Each row comes from the steps of one path. Every step used is in the known rows, and no mark comes twice. Write the path behind each row, first mark first.
Known rows:
mimeg-dalal: [ 2.62 -1.52 -0.59 -1.52  1.40 -2.09  1.20 -0.65 -1.90  1.07 -0.11  0.17
  2.97  1.22 -0.73  0.02  2.36 -0.47  2.62  2.07  0.35  1.28 -1.36  0.45
 -0.86 -3.47 -1.78 -0.99 -1.82 -2.78 -0.70  1.71]
retul-ragileg-defa-sodasu: [-3.21 -1.57  1.28 -2.26  3.37 -2.78  4.34  0.77 -1.05  1.41 -0.07  5.85
  4.58  2.76  1.20  0.44  1.21  1.03  0.20  0.21  0.43  1.73 -2.23 -1.71
  0.58  1.25 -0.67 -1.15 -1.75 -1.51  2.49 -0.60]
dalal-sodasu-retul: [ 4.33 -1.28 -0.30 -3.27  2.09 -0.88 -1.08  1.24 -1.82  1.24  0.55  3.26
  3.72  0.76  1.02 -1.22  3.91  1.24  2.55  0.74 -4.02 -1.05 -1.78 -0.79
 -2.40  0.26  1.30  0.75  0.38 -1.37 -1.84 -1.23]
sefe-ragileg-retul: [-0.71 -2.27  0.87  0.33 -3.12 -2.17 -2.39  1.09 -1.02 -1.55  1.53  0.84
 -0.22  0.38 -1.43 -1.04  2.08  2.02  4.04 -1.07 -2.33  0.83 -1.64  0.35
  0.01 -1.55 -2.55  0.17 -3.22 -1.85 -2.86 -1.38]
ragileg-dalal-sodasu-retul: [ 2.12 -0.32 -0.32 -3.96  2.71 -0.60 -0.20  1.74 -1.25  2.38  0.60  1.93
  3.29  1.11  1.48 -1.60  3.97  0.58  2.97  1.30 -5.63 -1.47 -2.12 -0.53
 -3.76  0.13  2.61  0.33  1.30 -1.22 -2.26 -1.59]
sivug-mimeg-sefe-ragileg-retul: [-0.08 -4.04  1.37  0.86 -5.93 -1.55 -4.36  1.32 -2.44 -2.89  0.37 -1.56
 -0.55 -1.49 -2.65 -0.59  1.83  4.04  3.76 -0.28 -2.39  0.94 -0.91 -0.07
  0.24 -1.86 -3.86 -0.26 -3.04 -2.78 -4.32 -1.56]
dalal-nolef: [-1.13 -0.04  0.04 -0.74 -4.33 -1.07 -1.98 -0.96 -1.15 -0.77  1.43 -1.65
  4.96  2.77  0.52 -0.62  2.58  0.99  2.63  0.79 -1.26  1.80 -0.15  1.81
  2.10 -0.55 -5.20  0.52 -0.68 -2.74 -2.23  3.32]
sefe-ragileg: [-2.49 -1.42  0.51 -0.14 -3.39 -3.05 -2.47 -1.41 -1.32 -3.20  2.24  0.56
  0.84  2.50 -1.80 -1.13  2.17  3.17  1.86  0.42 -0.23  2.07 -2.65  0.95
 -0.13 -1.01  1.51  3.23 -3.25 -2.37 -1.22  1.02]
defa-sodasu-sefe-ragileg: [-1.26 -0.89 -0.12 -1.08 -3.97 -2.53 -0.61 -0.81 -1.57 -3.07  1.33 -1.95
 -0.18  1.81  1.69 -0.93  0.90  0.22  0.53  2.07  1.64  0.77 -2.74  1.15
 -0.28  0.45 -0.48  0.26 -1.99 -0.65 -0.42 -1.46]
sodasu-retul-nolef: [ 1.47 -0.35  0.77 -2.40 -1.79 -0.92 -3.83  0.96 -2.81 -1.02  1.31  3.24
  4.70 -0.89 -1.36 -1.24 -0.62  2.93  2.75 -0.29 -3.39  1.90 -2.99 -0.50
  0.16 -1.38  2.20 -2.36 -0.80 -1.77 -2.94 -2.76]
sodasu-sefe: [ 2.99  0.80 -0.87 -0.65 -0.70 -1.44  0.49 -1.79 -1.75 -0.63  0.51 -3.55
  1.64 -0.12  2.22 -1.02  1.94  2.02  0.27  0.56  0.68  1.69 -2.52  0.60
 -1.87 -1.33 -4.35 -1.91 -0.38 -0.76 -0.44 -1.64]
sodasu-sefe-ragileg: [-0.09 -0.45 -0.36 -0.31 -5.03 -2.19 -1.45 -1.63 -1.33 -3.38  2.02 -3.23
  0.08  1.32  0.56 -1.33  1.16  1.44  1.09  1.05  0.98  1.66 -2.59  1.70
 -1.94 -1.23 -0.44  1.60 -2.44 -1.15 -0.75 -0.51]
sivug-mimeg-defa-sodasu-sefe: [ 3.70 -1.42 -0.61  1.15 -3.45 -1.44  0.44 -0.25  0.51 -0.28 -1.82 -2.23
  1.90 -0.08  2.88 -0.06  2.36  0.13 -0.58  2.47  2.50  1.63 -2.94 -0.48
  0.25  0.68 -4.50 -3.38  0.17 -0.31  0.22 -1.92]
dalal-sodasu: [ 1.04 -1.22  0.12 -1.61  4.29 -1.30 -0.61 -0.39 -1.58  0.50  0.51  1.63
  2.56  2.19  1.28 -0.44  3.78  1.86  2.26  1.13 -2.04  0.51 -1.15  1.27
 -1.48  0.62 -1.23  0.99 -0.03 -1.63 -0.37 -0.30]
retul-ragileg-defa-sodasu-sefe: [ 0.42  0.12 -0.05 -2.13  1.16 -1.69  4.74  0.03 -1.57  0.83 -0.31 -0.22
  3.44  0.99  3.74 -0.11  0.50 -0.04 -0.59  0.76  1.62  1.26 -2.30 -0.47
 -1.95  0.48 -3.54 -2.87 -0.64 -0.14  2.29 -2.15]
sivug-mimeg-dalal-sodasu-sefe: [ 4.53 -1.64 -0.91 -1.09  0.02 -0.20  1.91 -0.15 -1.84  0.63 -0.87 -4.41
  1.20  0.51  2.65 -0.53  2.41 -0.59  3.05  3.14  0.07  0.19 -0.72  1.31
 -3.93 -1.27 -3.96 -1.32  0.69 -0.71 -0.32 -1.25]
mimeg-retul-ragileg-defa-sodasu-sefe: [ 2.28 -0.67 -0.18 -2.72  2.62 -1.69  5.65  0.62 -1.26  0.66 -0.89  0.09
  1.46  1.39  3.10 -0.20  0.45 -0.74 -0.19  1.07  1.10  0.11 -1.24 -0.61
 -1.03  0.62 -2.92 -3.29 -1.58 -0.43  1.99 -2.89]
sodasu-retul-ragileg: [ 3.33 -1.66  0.37 -2.27  2.78 -2.35  1.49  1.16 -4.55 -0.58  1.81  3.87
  3.99  1.58 -0.58 -1.41  0.33  2.46  3.38 -0.39 -2.15  0.64 -1.63 -2.11
 -1.02 -0.56  5.50  1.03 -2.57 -3.11 -0.82 -3.97]
dalal-sodasu-sefe-ragileg-namafu: [-2.39  0.81  1.33 -2.39  0.65 -1.78  1.00 -0.89 -0.46 -0.71  1.96 -0.23
  0.18  0.18  2.47 -1.46  1.17 -1.31  1.80  0.24 -3.36 -1.41 -1.23  2.82
 -3.68 -1.07 -3.53  4.57 -0.98 -2.55  0.57 -1.33]
retul-nolef: [-1.12 -0.08  1.22 -0.86 -0.62 -1.39 -3.57 -0.54 -2.79 -1.56  1.28  1.28
  3.55  0.16 -1.53 -0.73 -0.45  3.65  2.26 -0.20 -1.35  3.49 -2.55  0.84
  1.14 -1.25 -0.14 -2.42 -1.21 -2.55 -1.89 -2.02]
defa-sodasu-sefe-ragileg-retul: [ 0.64 -1.81  0.41 -0.64 -3.43 -1.78 -0.73  1.51 -0.99 -1.56  0.87 -0.95
 -0.86 -0.17  1.32 -0.77  1.15 -0.48  3.00  0.11 -0.93 -0.30 -1.78  0.52
 -0.38 -0.40 -4.27 -2.28 -2.17 -0.48 -2.22 -2.95]
defa-sodasu-retul: [ 2.55 -1.42  0.07 -3.55  0.34 -2.12 -0.47  1.58 -1.87  0.70  0.14  4.93
  3.76  0.83  0.90 -0.78  3.06  1.01  0.96  1.08 -1.78 -0.70 -3.08 -2.63
  1.35  0.87  0.22 -1.48 -0.25 -1.07 -1.55 -1.59]

Which path is each row?
[ 0.26 -0.08  0.69 -3.80  1.22  0.09 -3.23  2.06 -2.37  0.53  1.14  2.11
  4.35  0.16  0.29 -1.37 -0.15  0.91  3.61  0.90 -5.64  0.58 -2.34  0.47
 -2.01 -0.38  3.49 -2.26  0.87 -1.46 -2.96 -3.59] -> ragileg-dalal-sodasu-retul-nolef
[ 1.69 -1.78  0.13 -0.32 -2.58 -0.97 -1.24  1.33 -0.96 -1.32  1.26 -1.96
 -0.74  0.05  1.41 -1.04  1.69 -0.33  3.88 -0.18 -2.33 -0.45 -0.85  1.50
 -2.69 -0.81 -3.62 -0.79 -1.74 -0.45 -2.21 -2.99] -> dalal-sodasu-sefe-ragileg-retul
[-0.23 -1.27  1.10 -1.10 -2.88 -0.09 -3.69  1.71 -2.26 -2.22  1.57 -0.92
  1.13 -0.75  0.42 -0.97 -1.87  0.01  4.70 -0.12 -2.93  1.27 -1.02  2.38
 -1.54 -0.94 -1.32 -2.90 -1.46 -1.09 -3.03 -5.17] -> dalal-sodasu-sefe-ragileg-retul-nolef
[ 0.95 -0.85 -0.10 -3.81  0.71 -0.86 -1.28  1.83 -1.00  0.86  1.39  1.83
  2.28  1.85  0.88 -1.81  3.48  0.21  3.21  1.56 -5.52 -1.54 -2.10 -0.05
 -3.94  0.26  3.97  1.79  0.31 -1.32 -2.43 -1.45] -> sefe-ragileg-dalal-sodasu-retul
[ 5.14 -3.19 -0.28 -2.95  0.39 -0.54  0.09  2.11 -2.09  1.72 -0.47  2.26
  3.09  0.60 -0.17 -0.94  3.72  0.34  4.74  2.40 -3.55 -1.20 -1.08 -1.28
 -2.79 -1.19  0.81  0.56  0.16 -1.29 -1.94 -0.46] -> sivug-mimeg-dalal-sodasu-retul
[-5.10 -1.48  1.07 -2.00 -1.25 -2.89  1.65  0.05  0.97  0.14  0.19  4.23
  3.37  2.75  0.50  0.26  2.51  1.14 -0.46  0.66  0.42  1.69 -3.10 -0.54
  0.35  0.78 -1.72  0.51 -1.89 -0.54  1.57  1.65] -> sefe-ragileg-defa-sodasu
[-0.18 -0.21  0.36 -3.01  3.82 -1.88  2.24  1.42 -3.10  1.15  1.69  0.93
  2.55  2.23  0.17 -1.76  0.93  1.75  3.21  0.57 -4.32  0.56 -2.49 -1.49
 -2.87 -0.59  6.03 -0.02 -0.72 -3.07 -1.52 -3.26] -> sodasu-retul-ragileg-dalal
[ 1.75 -3.54  0.41  0.24 -1.86 -1.95  0.88 -0.12 -1.83  0.65 -1.01 -0.85
  1.43  0.96 -2.49 -0.21  3.12  2.72  4.56  2.51  0.36  2.07 -1.81 -0.83
 -0.39 -3.09 -2.33  0.08 -1.56 -2.56 -1.24  1.89] -> sivug-mimeg-dalal
[-0.34 -1.03  0.60 -4.27 -1.69  0.21 -5.45  2.15 -3.36 -1.47  1.29  0.36
  3.83 -0.65 -0.31 -1.32 -0.81  0.79  2.37  1.56 -5.11  0.13 -1.56  1.29
 -2.33 -0.69  4.44 -1.46 -0.03 -2.33 -4.07 -3.96] -> mimeg-sefe-ragileg-dalal-sodasu-retul-nolef
[ 0.55 -1.18  0.71 -2.94  2.81 -1.36  3.98  1.30 -0.99  2.26  0.72  5.47
  6.16  1.79  0.54 -0.66  2.08  1.54  2.03 -1.39 -3.10  0.99 -1.32 -1.25
 -4.84 -0.54  2.20  1.65 -1.74 -1.65  1.88 -0.65] -> dalal-sodasu-retul-ragileg-defa
[ 1.67  1.12 -0.92 -2.07  2.61 -0.17  1.61 -0.33 -1.36  1.07  0.35 -4.50
  1.43  1.13  4.22 -1.20  2.63 -0.41  1.24  2.06 -2.00  0.00 -1.86  2.11
 -4.89  0.01 -2.65 -1.57  1.79 -0.40 -0.42 -2.72] -> ragileg-dalal-sodasu-sefe
[-2.00 -1.67  1.73 -0.34 -3.77 -1.26 -4.67  1.52 -2.27 -2.70  1.85  1.24
  1.56 -0.57 -2.11 -0.91 -1.31  2.15  4.51 -1.03 -2.88  2.35 -1.81  1.24
  0.68 -1.74 -0.53 -2.29 -2.69 -2.02 -3.34 -3.24] -> sefe-ragileg-retul-nolef
[-2.50  0.29  0.12 -0.50 -4.69 -1.85  1.65 -1.36  1.53 -0.43  1.05 -0.54
  3.17  1.17  0.36 -0.72  2.53  2.11 -0.27 -0.73 -0.12  2.65 -2.70  1.09
 -4.57 -1.92 -3.14  1.81 -2.26 -0.23  1.55  2.84] -> sodasu-sefe-ragileg-defa
[ 4.31 -2.43 -0.03 -1.92  2.71 -2.44  1.58  2.10 -2.63  0.27  0.32  5.63
  4.81  1.89  0.87 -0.52  0.34 -0.56  1.57  0.91 -0.50  0.31 -1.84 -2.37
  0.27  0.80  5.57 -0.83 -2.35 -2.41  0.04 -4.50] -> mimeg-defa-sodasu-retul-ragileg
[-1.71 -2.02  0.26 -0.62 -4.91 -1.02  2.68 -0.11  1.51  0.58 -0.16 -1.62
  2.25  1.51  0.26 -0.38  2.93  0.76  2.19  1.19 -0.46  1.84 -1.46  1.24
 -5.78 -2.06 -2.83  2.33 -1.71  0.00  1.60  2.65] -> sivug-mimeg-dalal-sodasu-sefe-ragileg-defa
[-2.40 -0.27  0.30 -3.72 -1.30 -0.94  0.95  1.98 -2.31  0.45  1.63 -0.53
  4.88  3.87  2.09 -1.08  0.56 -2.02  3.82  2.09 -3.64 -0.26 -0.27  0.33
  0.81  1.15  0.72 -0.83  0.21 -2.85 -2.44 -0.69] -> defa-sodasu-retul-ragileg-dalal-nolef
[ 3.79 -2.19  0.38 -3.06  5.14 -1.58  1.68  1.67 -4.59  0.05  1.71  4.30
  4.10  2.23  0.58 -1.22  0.65  0.93  3.85  0.27 -2.98 -0.39 -0.66 -1.32
 -2.26  0.52  5.81  1.51 -1.59 -2.63 -0.41 -4.61] -> dalal-sodasu-retul-ragileg
[ 1.31 -1.35 -0.95 -1.49 -2.56 -1.30 -0.26 -0.57 -1.54 -2.19  1.30 -3.45
  0.28  1.88  1.72 -0.90  1.47 -1.74  2.08  2.61  0.47  0.03 -0.96  2.80
 -3.82 -1.39 -0.12  1.38 -1.79 -0.65 -0.51 -0.83] -> mimeg-dalal-sodasu-sefe-ragileg
[ 0.77 -1.12 -0.74  0.07 -5.22 -2.28 -1.06 -0.59  0.51 -2.41  0.52 -1.50
  0.86  1.58  2.07 -0.51  1.25 -1.28 -0.82  2.08  2.43  1.07 -2.71  1.33
 -0.44  0.22 -0.28 -0.12 -2.07 -0.45 -0.02 -1.16] -> mimeg-defa-sodasu-sefe-ragileg
[ 1.93  0.24 -0.47 -1.78  0.17 -1.73  1.23 -0.72 -1.86 -0.47 -0.25 -1.90
  1.78  0.58  3.59 -0.41  1.60  0.04 -0.33  2.00  1.93  0.66 -2.74 -0.05
  0.51  0.70 -4.58 -3.61  0.22 -0.13  0.20 -2.76] -> defa-sodasu-sefe
[-4.01  0.54 -0.04 -1.92 -1.85 -2.00  0.70 -0.02 -0.51 -0.79  1.23 -3.39
 -0.53  2.50  1.93 -1.40  1.39  0.07  0.79  2.51 -1.28  0.69 -3.42  1.16
 -2.15  0.11  0.68 -0.58 -0.28 -0.87 -1.20 -1.61] -> defa-sodasu-sefe-ragileg-dalal
[-2.06 -1.01  1.33 -3.63 -3.64 -1.34 -2.53  2.01 -1.13 -0.93  1.01  5.13
  4.84  0.20 -0.72 -0.71 -0.88  1.19  1.80  0.21 -2.56  1.54 -3.15 -0.67
  0.04 -0.19  2.49 -1.77 -1.31 -0.71 -1.39 -1.95] -> sefe-ragileg-defa-sodasu-retul-nolef
[-2.95  0.93 -0.19 -1.31 -2.55 -1.85  0.00 -0.76 -0.56 -1.06  1.79 -4.51
 -0.33  2.20  0.98 -1.78  1.64  1.13  1.35  1.71 -1.99  1.30 -3.28  1.59
 -3.49 -1.25  0.89  0.61 -0.63 -1.51 -1.59 -0.89] -> sodasu-sefe-ragileg-dalal
[ 4.57 -0.05 -1.27 -0.19 -1.19 -1.50  0.85 -0.53  0.65  0.47 -1.26 -1.53
  3.05  0.28  3.92  0.05  2.07 -1.54 -1.99  2.16  2.63  1.02 -2.76  0.42
 -0.14  0.48 -4.08 -3.88  0.01 -0.26  0.70 -1.93] -> mimeg-defa-sodasu-sefe
[ 0.47 -2.41 -0.16  1.47 -7.26 -2.21 -1.40 -0.20  0.50 -2.97  0.01 -2.29
  0.05  1.56  0.88 -0.59  1.66  0.67  0.44  2.56  2.49  1.71 -2.97  0.47
 -0.31  0.44 -0.58  0.43 -1.98 -0.35 -0.37 -1.07] -> sivug-mimeg-defa-sodasu-sefe-ragileg
[ 3.97 -3.84  0.67 -0.79  0.42 -2.31  1.45  2.37 -2.53 -0.19 -0.16  4.84
  3.62  1.72 -0.12 -0.62  0.59  1.35  2.96  1.22 -0.70  0.84 -1.91 -3.21
  0.84  1.02  5.48  0.04 -2.06 -2.53 -0.23 -4.12] -> sivug-mimeg-defa-sodasu-retul-ragileg
[ 0.34 -0.74 -0.45 -0.85 -2.90 -1.50 -1.11 -0.91 -1.49 -2.72  1.86 -2.66
  0.11  1.95  1.72 -1.25  1.43  0.39  1.57  1.71 -0.06  0.43 -1.55  2.51
 -3.14 -0.16 -0.01  2.31 -1.49 -0.58 -0.67 -1.28] -> dalal-sodasu-sefe-ragileg
[-1.87  0.33 -0.67 -0.69 -2.87 -1.83  0.07  0.08  1.47 -0.50  0.43 -3.39
  0.58  2.35  2.23 -1.03  1.72 -1.46 -0.11  2.71 -0.53  1.10 -3.47  1.41
 -2.48 -0.15  1.34 -0.90 -0.49 -1.00 -0.80 -1.12] -> mimeg-defa-sodasu-sefe-ragileg-dalal
[ 0.12 -0.82  0.73 -2.13  1.39 -1.93  4.05  0.74 -0.82  1.91  0.85  5.08
  5.81  1.31 -0.43 -0.67  1.69  2.74  1.66 -1.88 -2.46  1.92 -1.89 -1.98
 -3.85 -1.36  1.69  1.11 -2.48 -1.83  1.74  0.02] -> sodasu-retul-ragileg-defa
[-4.77  0.02 -0.04 -1.91 -6.32 -0.79 -3.94 -0.25 -1.60 -1.90  1.77 -5.07
  3.47  2.70  0.29 -0.98  1.48 -0.43  1.86  2.29 -3.01  1.02 -0.14  2.92
  0.09 -0.85 -2.07  0.96 -0.62 -3.66 -4.00  2.79] -> mimeg-sefe-ragileg-dalal-nolef
[ 2.22 -2.27  0.61 -3.46  3.80 -2.60  2.20  1.95 -4.53 -0.38  1.22  5.16
  3.82  2.18  0.53 -0.91 -0.07  1.03  2.90  0.66 -1.30 -0.03 -1.75 -2.73
  0.52  1.04  5.15 -0.42 -2.09 -2.43 -0.30 -4.82] -> defa-sodasu-retul-ragileg
[-4.73  0.68 -0.23 -2.26 -6.19 -0.81 -0.60  0.22 -0.28 -1.34  1.70 -4.98
  2.55  3.88  2.70 -1.16  1.06 -2.57  2.26  2.95 -1.77  0.34 -1.09  2.66
  0.39  0.72 -2.98 -0.31  0.20 -1.70 -2.61  1.52] -> defa-sodasu-sefe-ragileg-dalal-nolef
[ 0.34 -3.11  1.29 -0.70 -5.22  0.19 -3.01  2.47 -2.29 -1.83  0.68 -1.99
  0.12 -0.94 -0.70 -0.79 -1.76 -0.04  6.43  1.29 -2.51  1.18 -0.56  1.57
 -1.73 -1.91 -1.77 -2.95 -1.47 -1.06 -3.15 -4.50] -> sivug-mimeg-dalal-sodasu-sefe-ragileg-retul-nolef
